What can hang from each mark
F: P Q
P: B F
R: A D F
H: J
A: X
Q: F H Y
B: P X
T: F

Known rows, with every way that one mark hangs from another
F[Q[H[J] Y]]: [ -0.6  28.0  27.0  15.9   1.0 -15.6  20.9 -29.6 -21.7  10.6 -25.2 -35.5
  -9.8  -4.4 -26.3   1.9  17.3  22.6]
R[A[X] F]: [  8.4 -34.9  25.2  14.0 -42.0  22.6 -13.9  14.5   5.3  24.2  -6.3  -4.8
 -24.3  18.7  28.9   7.9 -11.8  10.2]
B[P[F] X]: [ 21.4  27.7  11.6   8.9 -26.0  26.3 -18.1 -12.7  -3.7 -19.1  -9.2 -10.5
  46.8  10.3 -24.0  -7.1   0.9  23.2]
B[P[F[Q]] X]: [ 15.5  28.7  19.5   8.3 -32.8  28.3 -16.6 -20.3  -4.7 -13.7 -16.2 -16.6
  39.3  13.9 -28.3 -14.8  -2.1  32.3]
T[F[P Q[H[J] Y]]]: [-18.3  24.1  34.1   8.4 -32.2  -7.2 -10.3 -33.4 -12.2  44.7  -8.9 -47.8
  30.9  -1.4 -42.3   1.5  -4.9  18.2]
F[P[B] Q[H Y]]: [-10.6  26.8  34.8   3.4   0.6 -18.6  17.2 -40.2 -21.3  33.4  -8.4 -67.4
  28.3  -2.5 -53.9  -7.1 -14.6  40.4]
T[F]: [-12.6   2.2   8.1   1.5 -22.1  12.5 -29.9  -4.6   5.2  11.2   3.2  -9.8
  18.4   5.8 -12.0  -1.0  -0.5  -9.6]
Q[F[P] H[J] Y]: [ 10.6  43.1  13.6  -1.7  25.8 -47.2  19.7 -19.0 -24.5  19.1 -11.1 -58.0
  18.7 -36.5 -21.7  50.2  12.2   8.6]
A[X]: [  3.5 -27.6  -5.2  -6.1  -6.7  30.6  -5.4  -7.2   3.4   2.5   3.0  -4.6
 -15.2   1.4  15.9  -5.6 -13.5   1.8]
T[F[P[B] Q[H[J] Y]]]: [-18.3  29.3  31.4   5.7 -23.8  -8.2 -12.3 -34.3 -13.0  32.6   1.0 -58.5
  37.1   5.9 -51.0  -7.4  -1.7  20.6]
F[Q[Y]]: [-15.7   3.2  19.2   7.9  -1.0  -0.7  10.4 -19.5  -9.7   9.5 -23.7 -21.3
  -6.8  -1.3 -20.6  -6.2  -5.1  16.3]
F[Q]: [-11.5   0.9  15.2  -1.3 -14.0   2.5   6.3 -15.0  -1.2  11.0 -13.4  -9.6
 -15.9   7.7  -9.4 -15.9  -6.4  18.4]
R[A[X] F[P[B] Q[Y]]]: [ -7.6 -25.0  43.2  11.9 -45.6  11.8  -3.5  -9.0  -5.4  43.6  -8.9 -43.0
  -4.5  21.4  -6.6  -3.3 -28.3  36.0]
P[B]: [  0.5   9.4  -6.1  -5.8  17.4  -2.8  -5.2  -2.0  -2.4 -25.0  20.6 -21.8
  13.1  15.4 -17.2 -16.5   6.0   5.2]
P[B F[Q[H Y]]]: [ -2.3  16.1  22.8 -23.7  14.8 -20.6  -9.9 -33.1 -23.9 -11.9   1.8 -67.4
  24.8  14.7 -52.5  -8.4   7.4  17.0]
R[A D]: [  6.5 -18.5   4.6   5.3 -12.9  17.7   0.3  12.7 -10.1  20.4  29.1 -15.2
 -29.5  20.7  -3.4  25.0 -10.7  12.2]
Q[F[P[B[X]]] H[J] Y]: [ 18.7  55.3  10.0  -0.2  29.6 -40.7  14.2 -19.9 -25.0   2.2  -2.1 -67.2
  29.5 -31.6 -33.8  39.9  16.4  18.3]
R[D]: [ 10.0  -0.6 -18.7  -1.3   2.1   8.8   7.0   4.2  -2.1  11.3  16.5  -9.7
 -12.8  17.5  -9.1   6.0  -4.7   6.9]
T[F[P[B[X]] Q[H[J] Y]]]: [ -9.7  36.8  31.6   9.8 -28.7   0.0 -17.0 -33.8 -12.5  27.2  -0.5 -56.8
  41.7   2.9 -54.7  -9.2  -1.1  27.9]
T[F[P[B[X]] Q]]: [-17.3  17.2  22.8  -1.8 -38.2  13.3 -26.8 -23.8   1.5  27.5   7.3 -39.0
  36.7  11.2 -43.6 -20.9 -17.9  24.9]

Rows
[ 22.2  44.3  25.8  17.8 -26.6  16.4  -7.4 -27.5 -15.2 -15.4 -21.3 -28.4
  41.6   8.5 -37.4  -6.7  12.1  34.7] -> B[P[F[Q[H[J] Y]]] X]
[ -3.4  16.1  27.8  12.9   4.2  -4.8  14.5 -26.8 -16.9  14.4 -29.2 -33.5
  -7.3  -6.2 -24.9   3.5   4.5  20.1] -> F[Q[H Y]]
[  2.3  16.0  -7.8 -24.6   9.2 -14.4  -6.9  -1.1   4.5   3.4  14.3 -30.7
  21.3 -15.8  -9.4  14.8 -17.3  12.8] -> Q[F[P[B[X]]]]
[  2.1  37.1  33.6   9.3  -6.2  -6.7  12.5 -40.3 -20.0  26.3 -10.3 -64.8
  35.2  -6.1 -59.8  -9.8 -12.0  51.2] -> F[P[B[X]] Q[H Y]]
[ -5.5   8.8  -7.9 -28.9  13.5 -22.3  -3.3   0.0   3.1   7.7  16.1 -32.0
  17.7 -12.3  -6.1  16.8 -18.6   5.8] -> Q[F[P[B]]]
[ 15.8  39.8   6.7   1.8  36.3 -39.2  15.5 -11.3 -22.1  -6.8 -15.3 -45.3
   0.2 -31.7 -10.1  49.2  27.7  -3.6] -> Q[F H[J] Y]
[ -0.7  25.1  22.2 -21.5  12.5 -29.0  -5.0 -33.5 -28.2 -13.5   5.1 -68.7
  23.1  16.8 -53.2  -9.0  15.4  18.5] -> P[B F[Q[H[J] Y]]]
[  4.0  21.7   6.3  -3.4 -10.2  -2.9  -1.5 -12.4  -3.8  12.3  19.4 -31.0
  42.6   0.1 -34.7 -13.1 -18.2  31.0] -> F[P[B[X]]]
[ -1.0  21.4  25.3  -0.4 -19.1  -4.2   0.8 -25.0 -13.6   0.9 -13.2 -27.8
  24.9  21.4 -20.3  -5.8   8.8  14.6] -> B[P[F[Q[H[J]]]]]
[ -7.7  18.2  34.6  -0.8 -23.8 -12.7  15.6 -34.4 -11.8  53.5 -11.9 -40.0
  11.8  -4.7 -30.2  -5.1 -19.7  39.3] -> F[P Q[H]]
[-10.7  24.8  25.6   4.5 -11.3  -4.1   9.3 -33.3 -13.3  22.2  -5.1 -53.3
  35.0  -0.9 -55.4 -19.5 -23.0  47.1] -> F[P[B[X]] Q[Y]]
[ -3.3  22.2  26.9   3.5 -13.1  -6.6   3.1 -27.9 -18.2  -0.5 -18.3 -33.5
  28.3  17.0 -25.9  -1.1   9.8  13.1] -> B[P[F[Q[H[J] Y]]]]
[  6.4 -33.2  20.1  17.6 -41.6  30.4   0.8   5.0  -3.1  41.2  -6.5 -29.0
 -41.8  36.0   4.4   9.6 -18.6  28.4] -> R[A[X] D F[Q[Y]]]
[ -7.7  22.9  20.3  -4.3 -23.7   0.0   4.0 -27.9  -4.5  23.8   5.3 -41.6
  27.2   7.6 -43.6 -29.1 -24.3  49.4] -> F[P[B[X]] Q]
[ 22.8  42.7  22.3  12.5 -32.1  18.3 -10.1 -24.7 -11.3 -14.8 -16.0 -23.0
  36.9  12.8 -31.2 -11.0  11.3  35.6] -> B[P[F[Q[H[J]]]] X]
[ 14.1  30.6  21.9 -13.5   5.1  -5.8 -17.2 -32.8 -22.9 -22.2  -0.6 -64.4
  33.9   9.1 -59.9 -11.9   8.6  31.8] -> P[B[X] F[Q[H Y]]]
[ 13.1  29.6  21.4  12.6 -26.8  25.9 -13.6 -21.7  -8.9 -14.9 -21.2 -21.6
  42.4  10.1 -33.7 -10.1  -0.8  30.9] -> B[P[F[Q[Y]]] X]
[-19.2  12.4  21.5 -10.9 -17.5 -11.2   9.7 -28.9  -6.2  31.1   7.0 -43.2
  20.6  12.4 -39.1 -26.5 -25.7  39.2] -> F[P[B] Q]
[-28.7  12.0  26.0  -0.9 -25.3   1.6 -20.1 -27.9  -4.8  31.2   1.7 -49.2
  38.6   7.5 -46.7 -12.5 -17.0  16.1] -> T[F[P[B] Q[Y]]]
